Known rows, with every way that one mark hangs from another
z_756[z_146[z_422[z_57]]]: 1; -17; 15; 28; -34; -18; -19; -5; -25; 4; -3; 0; -12; -26; -14; -20; 18; 2; -9; 7; 2; -12; -11; 11; 19; 10; 11; 15; 9; 8; 17; -4; 23; 42; 17; 18; -6; -11; -11; -32; -4; -13; 23; 14; -9; -4; 22; -7; -13; 9
z_446[z_422]: -10; 9; 11; -4; 29; 1; -14; 0; -4; 7; -19; 0; -2; 17; 8; 1; 7; 6; 1; -13; -2; 5; 12; 7; -16; 3; 0; 20; 5; 16; -2; -6; 15; 0; -2; -3; 9; -4; 15; 4; 6; 6; 16; 14; 3; 3; -4; 3; 2; 3
z_34[z_446[z_422[z_987]]]: 9; 5; -4; -1; 25; -13; -17; 3; -2; -3; -26; 9; 7; 11; 3; -12; 20; -3; -6; 1; -11; -11; -25; 18; -3; 20; -7; 8; -6; 24; 7; -14; 19; 10; -21; 4; -14; 16; -18; 4; -12; -1; 29; 47; 23; 10; -30; 20; 7; -3
z_146[z_422[z_987[z_814]]]: -15; 5; 19; 26; -18; -13; 8; -7; -16; 10; -20; 12; -10; 10; 3; 5; -17; -7; -10; 9; -10; -4; 22; 14; 29; 61; -7; 14; 8; 20; -2; 16; 11; 6; 6; -2; -32; -9; -25; -15; 0; -15; 14; 19; -7; 2; -11; -4; -3; 3
z_34[z_446[z_422[z_146 z_987]]]: 24; -7; -1; -7; 15; -21; -29; 3; 17; -11; -42; 4; 11; 10; 12; -23; 23; -13; -3; 14; -22; -25; -24; 32; 8; 26; -5; -11; -21; 24; 7; -23; 23; 1; -22; 26; -9; 25; 5; 7; -22; 3; 33; 39; 6; 8; -34; 31; 0; -5
z_34[z_446]: 16; -1; 2; -5; 15; -6; -2; 7; -11; -7; 0; -3; 3; -1; -6; 6; 10; 5; -4; 5; -3; -17; -36; -4; 1; 11; -4; -3; 0; 9; 7; 0; 1; 12; -15; -1; -5; -3; -12; 1; 1; -10; 13; 31; 13; -3; -13; 17; 19; -3
z_57[z_814]: 3; 9; 2; -2; -2; -8; 16; -11; -6; -3; 3; 1; 5; -6; -19; -18; -21; 4; 9; -10; -9; -8; 7; -2; -18; 34; -1; 10; 2; 1; 4; 3; 9; 16; 3; 11; -6; -14; 0; -3; 15; -7; -4; 17; -6; -11; -11; -12; 10; 5
z_756[z_146]: 4; -7; 9; -10; -7; 2; -11; 2; 1; -4; 10; 12; 1; -11; 2; -29; 18; -1; 11; 10; -7; -10; -17; 1; 1; -9; 2; 1; -18; -7; 3; -11; 2; 11; 5; 30; -2; 4; 10; -21; 0; -5; 5; -6; -19; -10; 8; 0; 0; 3
z_34[z_446[z_422[z_57 z_146]]]: 23; -23; 9; 0; 4; -20; -29; -3; 7; -10; -38; -18; 10; 0; 6; -12; 24; 0; -5; 6; -13; -21; -34; 22; 8; 23; 6; -12; 2; 27; 18; -12; 23; 28; -13; 20; -10; 12; 5; 8; -11; 1; 45; 41; 11; 0; -14; 38; 5; 4
z_57[z_814[z_987[z_422]]]: -19; 6; 10; -4; -13; -11; 2; -12; 12; 3; -7; 12; -9; 5; -26; -18; 6; -4; 4; 0; -20; -24; 24; 11; -9; 12; -9; 23; 8; -1; 4; 3; -2; 27; 12; -1; 0; -9; 0; 3; 17; -10; 28; 33; -30; 1; -31; -22; 27; -18
z_756[z_146[z_422]]: -4; -5; 21; 18; -11; -2; -8; 4; -18; 7; 7; 13; -13; -6; -11; -3; 16; 0; 0; 8; -1; -14; -4; 4; 7; 0; 7; 32; -7; -1; 5; -3; 17; 29; 10; 19; 0; -5; 7; -38; 8; -15; 9; 2; -21; -3; 19; -15; -3; 5
z_422[z_57 z_146 z_987[z_814]]: 10; -28; 5; 5; -52; -27; -11; -12; 30; -11; -35; -1; 13; -13; 21; -35; -17; -17; -5; 29; -25; -13; 3; 40; 46; 63; -6; -48; -3; 10; 13; -7; -1; 8; 6; 36; -44; 7; -23; 11; -18; 4; 29; 14; -4; -2; -29; 26; -23; 6
z_801[z_422[z_146]]: 18; -16; -15; 29; -9; -8; -24; 5; 49; -2; -5; 5; 16; 9; 4; -4; 4; -6; 14; 12; 4; -13; -7; 10; -2; -6; -5; -44; -11; -3; -15; -5; 16; 8; -3; 23; -2; 12; 28; 12; 3; 6; 15; 5; -39; 11; 4; 6; -9; -15
z_34[z_446[z_422]]: 4; 3; 12; -5; 42; -2; -17; -3; -6; -1; -17; 1; 0; 18; 2; 8; 22; 7; -6; -6; -4; -10; -27; 4; -14; 15; -7; 19; 9; 21; 7; -7; 19; 16; -17; -4; 3; 0; 2; 0; 4; -7; 26; 42; 14; 2; -18; 19; 22; -1
z_745[z_241 z_422[z_57 z_146]]: 47; 9; -28; 34; -54; -20; -57; 5; 21; -1; -34; -36; -26; -30; -7; -23; 2; -13; 4; -5; -8; -26; -9; 24; 19; -7; 28; 1; 0; 10; 19; -12; 10; 6; 28; 20; -48; 4; 1; -2; -42; -13; 32; -19; -41; -4; 10; 16; -2; -4
z_146[z_422[z_57 z_987[z_814]]]: -12; -11; 12; 35; -36; -26; 1; -13; -15; 11; -24; 2; -9; -5; -2; -1; -10; -5; -22; 11; -9; -4; 12; 24; 39; 72; -1; 0; 18; 18; 9; 21; 10; 31; 14; 0; -39; -12; -52; -10; -5; -12; 25; 32; 4; 4; -13; 2; -15; 13
z_756[z_146[z_422[z_57[z_814]]]]: 4; -11; 21; 24; -31; -22; 0; -19; -23; -5; 0; 0; -10; -28; -31; -39; -1; 8; -6; 0; -9; -16; -4; 9; -1; 42; 2; 24; 9; 7; 27; 6; 27; 60; 14; 30; -8; -22; -15; -35; 10; -19; 23; 31; -14; -15; 9; -18; -5; 18
z_745[z_422]: 11; 15; -5; 15; -11; -3; -38; -3; 8; 4; -4; -6; -13; -2; -8; 1; 15; 2; 4; -7; -7; -5; 4; 1; 0; -15; 9; 16; -5; 9; -1; 1; 7; -3; 18; -4; -14; 0; -4; 6; -12; -9; 13; -4; -24; -4; 14; 1; 1; -9
z_745[z_241[z_348] z_422[z_57 z_146 z_987[z_814]]]: 47; 13; -6; 42; -69; -33; -61; 5; 24; -2; -47; -26; -23; -17; 15; -52; -1; -20; -5; 5; -35; -20; 11; 42; 32; 40; 11; -18; 23; 14; 9; -9; 19; 13; 20; 13; -78; -12; -22; 15; -46; -8; 17; 12; -38; -10; -4; 36; 2; -12
z_446[z_34 z_422[z_57 z_146 z_987]]: -11; -12; -34; 3; -24; -17; -38; -10; 24; -42; -53; -12; -13; 16; 22; -43; 26; -21; -8; 8; -16; -16; -4; 55; 17; 23; 7; -22; -3; 28; 11; -25; 31; 3; -25; 26; -13; 27; -14; 18; -34; 14; 42; 12; -12; 10; -25; 33; -33; 13
z_814[z_987]: -11; 1; -14; -5; 3; -8; 8; 5; 20; 1; 0; 8; -7; 3; -5; -2; 20; -17; 4; 13; -10; -12; 8; 12; 11; -12; -5; 0; -1; -13; 2; -6; -6; 5; -3; -2; 15; 15; -9; 15; -12; 5; 18; 7; -9; 0; -12; -4; 15; -10
z_446[z_34 z_422[z_57 z_146]]: -9; -12; -17; -3; -10; -5; -36; -6; 20; -41; -42; -17; -13; 27; 21; -24; 20; -11; -2; 0; -7; -18; -8; 38; -3; 14; 3; -12; 9; 23; 10; -21; 21; 10; -16; 14; -3; 14; 9; 17; -19; 12; 40; 1; -18; 3; -12; 28; -18; 14
z_801[z_422[z_146 z_987[z_814]]]: 18; -20; -8; 26; -20; -23; -14; 2; 55; -1; -21; 18; 18; 10; 26; -20; -12; -10; 16; 29; -15; -17; 8; 29; 24; 45; -16; -64; -16; 6; -19; -1; 14; 3; 1; 35; -34; 8; -1; 17; 0; 2; 19; 16; -35; 10; -20; 15; -8; -11
z_34[z_446[z_422[z_57]]]: 9; -10; 13; 5; 22; -10; -19; -4; -8; -3; -23; -12; 4; -2; -1; -2; 22; 9; -12; -5; -10; -10; -37; 12; 3; 26; -2; 6; 21; 31; 15; -3; 19; 37; -13; -5; -7; 0; -19; 5; -3; -2; 40; 50; 27; 7; -13; 24; 9; 5

Rows
-19; 4; -12; -17; 7; 1; -21; 2; 21; -39; -36; -13; -15; 37; 21; -11; 16; -14; 4; 2; -11; -21; 2; 31; -11; 9; -3; 2; -4; 22; -6; -26; 24; -12; -20; 12; 9; 13; 31; 14; -4; 11; 28; -7; -34; 5; -12; 19; -3; 5 : z_446[z_34 z_422[z_146]]
9; -6; 1; 33; -47; -30; -8; -20; -19; -4; -7; 4; -6; -36; -26; -53; -1; 0; -10; 1; -18; -22; 4; 25; 12; 47; 7; 17; -6; 3; 30; -2; 26; 51; 12; 35; -28; -6; -36; -31; -9; -15; 29; 41; -12; -9; -13; -8; -22; 17 : z_756[z_146[z_422[z_57[z_814] z_987]]]
-1; -3; -1; 19; -25; -13; -20; -2; -15; 6; -5; 24; -10; -14; -8; -24; 20; -8; -3; 15; -11; -16; 2; 24; 19; 8; 6; 16; -20; -3; 10; -7; 15; 15; 9; 28; -12; 3; -16; -29; -10; -9; 20; 15; -13; 2; 5; -8; -16; 2 : z_756[z_146[z_422[z_987]]]
61; 23; -34; 50; -70; -36; -53; -6; 19; -4; -44; -34; -23; -37; -10; -68; -4; -16; 0; -4; -37; -23; 9; 39; -5; 30; 15; -6; 9; 4; 16; -14; 26; 25; 19; 29; -62; -7; -13; 17; -52; -5; 15; 22; -38; -13; -7; 23; -4; -12 : z_745[z_241[z_348] z_422[z_57[z_814] z_146 z_987]]
-9; -1; -10; 27; -31; -27; 19; -20; -13; 6; -14; -9; -21; -14; -39; -7; 3; -9; -15; 0; -6; -19; 14; 16; 5; 33; 5; 31; 24; -2; 21; 14; 9; 52; 6; -1; 6; -10; -34; -3; -1; -17; 35; 44; -16; -2; -12; -16; 8; 5 : z_146[z_422[z_57[z_814[z_987]]]]
-8; -10; 5; -7; -28; -14; -22; 3; 36; 0; -25; 8; -10; 15; -11; -10; 27; -23; 9; 26; -12; -28; 7; 34; 18; -20; -5; -5; -9; -6; 4; -10; -2; 2; 9; 10; 5; 13; 26; 12; -2; 4; 39; 7; -41; 8; -20; -7; 12; -29 : z_814[z_987[z_422[z_146]]]
2; -18; 12; 3; -16; -28; -18; -14; 31; -3; -56; 0; 11; 10; 29; -35; -5; -14; -6; 18; -27; -14; 18; 45; 30; 66; -2; -29; 2; 26; 9; -6; 17; 11; 7; 31; -37; 8; -8; 9; -14; 9; 36; 23; -1; 4; -26; 28; -23; 8 : z_446[z_422[z_57 z_146 z_987[z_814]]]
17; -23; 14; 0; -8; -34; -20; -11; 22; -17; -53; 0; 16; 3; 25; -27; 5; -10; -7; 20; -30; -27; -20; 37; 37; 75; -12; -29; 5; 34; 17; -6; 19; 24; -12; 28; -40; 7; -24; 9; -15; -5; 49; 53; 10; 1; -41; 43; -3; 6 : z_34[z_446[z_422[z_57 z_146 z_987[z_814]]]]
13; -20; 25; 8; -53; -24; -24; -19; 17; -9; -27; -18; -1; -10; -18; -40; -10; 1; 2; 1; -16; -26; 1; 21; 7; 37; -1; -13; 7; 12; 19; 4; 15; 39; 20; 25; -25; -18; 16; 0; 14; -11; 38; 27; -21; -3; -13; 1; -2; -2 : z_987[z_422[z_57[z_814] z_146]]
34; 5; -22; 17; -40; -22; -52; 0; 33; -3; -25; 2; -6; -6; 9; -27; 15; -27; 10; 14; -18; -24; 8; 37; 21; -4; 6; -11; -33; -1; 5; -15; 6; -14; 12; 23; -31; 28; -2; 7; -35; 0; 26; -3; -29; 2; -6; 14; -16; -14 : z_745[z_422[z_146 z_987]]
56; 31; -14; 34; -37; -9; -56; 15; 15; -2; -28; -31; -32; -7; -1; -24; 13; -17; 6; -6; -16; -18; 2; 15; -4; -22; 13; 6; 7; -3; -3; -16; 17; -3; 16; 4; -41; -8; 27; 12; -34; -5; -2; -13; -48; -10; 21; 15; 22; -20 : z_745[z_241[z_348] z_422[z_146]]
11; -4; -16; 15; -35; -26; 5; -20; 5; -3; -9; -2; 6; -26; -11; -49; -15; 1; -9; 3; -18; -7; 4; 25; 6; 53; 3; -11; 4; 3; 24; 0; 13; 30; -2; 23; -26; 5; -43; 1; -14; -3; 17; 38; 12; -6; -28; 4; -14; 13 : z_422[z_57[z_814] z_987]
-21; 9; -30; 3; -11; -16; -15; -19; 13; -33; -37; -7; -16; 11; 2; -50; 8; 0; -9; -11; -19; -12; 12; 38; -15; 58; 1; 6; 8; 30; 21; -13; 30; 26; -21; 16; -16; 4; -38; 16; -11; 5; 40; 40; 4; -1; -36; 17; -18; 23 : z_446[z_34 z_422[z_57[z_814] z_987]]
5; -7; -18; 47; -46; -19; -18; -8; -17; 13; -24; 0; -11; -15; -13; -6; 8; -13; -24; 8; -1; -1; 1; 28; 26; 22; 9; 5; 11; 15; 12; 9; 15; 29; 5; 0; -15; 8; -43; -5; -23; -4; 23; 25; 12; 8; -3; -5; -24; 5 : z_146[z_422[z_57 z_987]]
33; -25; -33; 40; -43; -37; -16; -18; 50; -10; -21; -2; 22; -24; -5; -50; -11; -12; 6; 18; -17; -21; 2; 32; 5; 49; -3; -60; -13; 1; 8; -7; 26; 34; 1; 48; -24; 17; -16; 14; -5; 6; 31; 37; -27; 3; -24; 10; -28; 0 : z_801[z_422[z_57[z_814] z_146 z_987]]
10; -1; 0; 31; -45; -27; -37; -17; 17; 1; -24; -4; -9; -11; 12; -25; -1; -14; -11; 4; -23; -14; 10; 31; 34; 47; 6; -10; 5; 21; 10; 10; 7; 17; 21; 0; -53; -3; -54; 13; -27; -13; 33; 22; -10; -5; -9; 14; -17; 1 : z_745[z_422[z_57 z_987[z_814]]]
3; 0; -13; 39; -44; -30; 6; -16; -19; 8; -16; -4; -13; -22; -30; -22; -10; -2; -21; 1; -8; -9; 13; 23; 12; 55; 5; 21; 10; 9; 20; 11; 26; 41; 6; 12; -20; -8; -42; -11; -3; -18; 21; 42; 4; 0; -17; -14; -18; 17 : z_146[z_422[z_57[z_814] z_987]]
-27; 2; -2; -16; -2; -11; -19; -5; 28; -40; -47; 5; -13; 46; 37; -29; 3; -20; 5; 12; -28; -25; 13; 52; 10; 60; -16; -13; -6; 28; -5; -15; 17; -18; -23; 25; -29; 8; 5; 18; -3; 9; 33; 2; -28; 1; -39; 28; -11; 7 : z_446[z_34 z_422[z_146 z_987[z_814]]]
-28; 19; -27; -5; 12; -1; -24; 3; 10; -24; -31; 8; -15; 34; 22; -27; 24; -10; -7; -8; -13; -6; 5; 34; -7; 16; -4; 13; 0; 27; 2; -16; 18; -8; -27; -4; -4; 21; -14; 15; -14; 10; 28; 8; -5; 8; -24; 15; -13; 8 : z_446[z_34 z_422[z_987]]
-13; 6; -30; -8; -6; -10; -36; 0; 33; -35; -48; 3; -13; 31; 28; -29; 19; -23; 4; 5; -22; -17; 7; 46; -2; 13; 2; -5; -16; 20; 4; -24; 26; -18; -26; 28; -4; 32; 8; 16; -19; 16; 32; -4; -21; 9; -31; 28; -19; 1 : z_446[z_34 z_422[z_146 z_987]]
7; -30; 17; 12; -53; -21; -43; -7; 21; -6; -33; -12; 1; -9; 1; -21; 9; -6; -3; 10; -5; -15; -10; 22; 28; 4; 7; -21; 4; 11; 9; -6; 5; 23; 14; 11; -21; -4; 18; 2; 3; -3; 34; 7; -22; 5; -7; 1; -16; -7 : z_987[z_422[z_57 z_146]]
-4; -18; 48; -8; -26; -11; -16; -4; 22; -2; -25; 0; -2; 23; 9; -8; -13; -3; 10; 15; -15; -25; 12; 17; 24; 39; -16; -14; 2; 12; -7; 6; 0; 6; 18; 12; -30; -23; 31; -7; 22; -12; 22; 1; -33; -2; -18; 4; 8; -14 : z_987[z_422[z_146] z_814]
40; 43; -12; 42; -17; -6; -50; 15; -3; 8; -15; -27; -41; -10; -4; -13; 10; -3; -5; -18; -13; -4; 5; 4; -17; -20; 15; 25; 24; 3; -4; -4; 16; 6; 16; -19; -37; -23; 1; 9; -28; -8; -12; -8; -36; -9; 20; 8; 21; -23 : z_745[z_241[z_348] z_422]
1; -18; 0; 7; -35; -23; -6; -12; 13; 2; -22; 4; 7; -17; 14; -26; -11; -8; -13; 18; -19; -3; 8; 25; 39; 60; -5; -28; 10; 14; 15; 7; -3; 19; 6; 14; -38; -4; -46; 5; -12; 1; 16; 20; 12; -5; -24; 15; -18; 9 : z_422[z_57 z_987[z_814]]
17; -9; -3; -9; 7; -37; -1; -15; 23; -18; -37; -8; 7; -2; -16; -28; 23; -19; 5; 10; -33; -36; -17; 32; 0; 40; -7; 3; 2; 15; 24; -13; 22; 49; -13; 31; 8; 14; -6; 16; -12; -5; 62; 65; -5; -1; -42; 24; 30; 6 : z_34[z_446[z_422[z_57[z_814[z_987]] z_146]]]
-4; -7; 24; 15; -32; -15; -15; -18; -2; -1; -12; -9; -6; -14; -28; -32; -6; 16; -5; -8; -9; -9; 4; 6; -2; 35; 2; 5; 17; 18; 20; 12; 14; 46; 20; 0; -21; -22; -13; -2; 20; -10; 24; 36; -8; -4; -15; -13; 2; 1 : z_987[z_422[z_57[z_814]]]
-3; -30; 42; 4; -49; -21; -24; -15; 23; -9; -35; -6; 0; 0; 8; -21; -9; -1; 1; 17; -15; -17; 6; 30; 40; 47; -7; -25; 15; 22; 3; 11; -2; 22; 21; 9; -37; -21; 12; 0; 14; -4; 34; 11; -28; 2; -8; 7; -3; -8 : z_987[z_422[z_57 z_146] z_814]
-8; -3; 27; 16; -20; -16; -6; -4; -11; 2; -11; 28; -10; -3; 5; -22; -1; 1; 0; 18; -18; -19; 9; 23; 30; 52; -7; 14; -5; 6; 10; 5; 9; 19; 9; 26; -31; -9; -16; -30; 2; -20; 17; 20; -20; -5; -6; -9; 0; 2 : z_756[z_146[z_422[z_987[z_814]]]]
45; 10; -22; 34; -68; -32; -54; -5; 27; 1; -45; -20; -23; -26; 11; -41; -8; -19; 2; 5; -28; -30; 4; 42; 42; 46; 19; -15; -6; 16; 19; -6; 12; 2; 27; 27; -82; 7; -29; 3; -44; -14; 41; -5; -43; -10; -15; 20; -8; -4 : z_745[z_241 z_422[z_57 z_146 z_987[z_814]]]
-1; 1; 19; -9; 30; -14; -7; -6; -1; -4; -28; 9; 6; 22; 20; -7; 5; 3; -9; 6; -22; -16; -14; 24; 18; 69; -18; -1; 4; 32; 9; 1; 17; 15; -16; 2; -29; -4; -24; 1; 0; -8; 33; 49; 15; 3; -37; 28; 17; -1 : z_34[z_446[z_422[z_987[z_814]]]]
37; 20; -27; 41; -37; -7; -54; -1; 2; 9; -18; -29; -31; -31; -18; -16; 6; 3; -4; -17; -1; -11; -8; 11; 8; -2; 27; 19; 16; 19; 21; -3; 11; 17; 24; -5; -43; -4; -24; -5; -34; -19; 27; -9; -27; -11; 14; 8; -2; -3 : z_745[z_241 z_422[z_57]]
27; -11; -3; 4; -8; -40; -13; -16; 13; -16; -41; -7; 14; -9; -4; -49; 3; -6; -3; 7; -30; -35; -20; 37; 2; 68; 1; -16; -7; 29; 29; -11; 33; 38; -18; 37; -26; 13; -15; 8; -16; -4; 48; 67; 12; -1; -45; 29; -1; 9 : z_34[z_446[z_422[z_57[z_814] z_146 z_987]]]
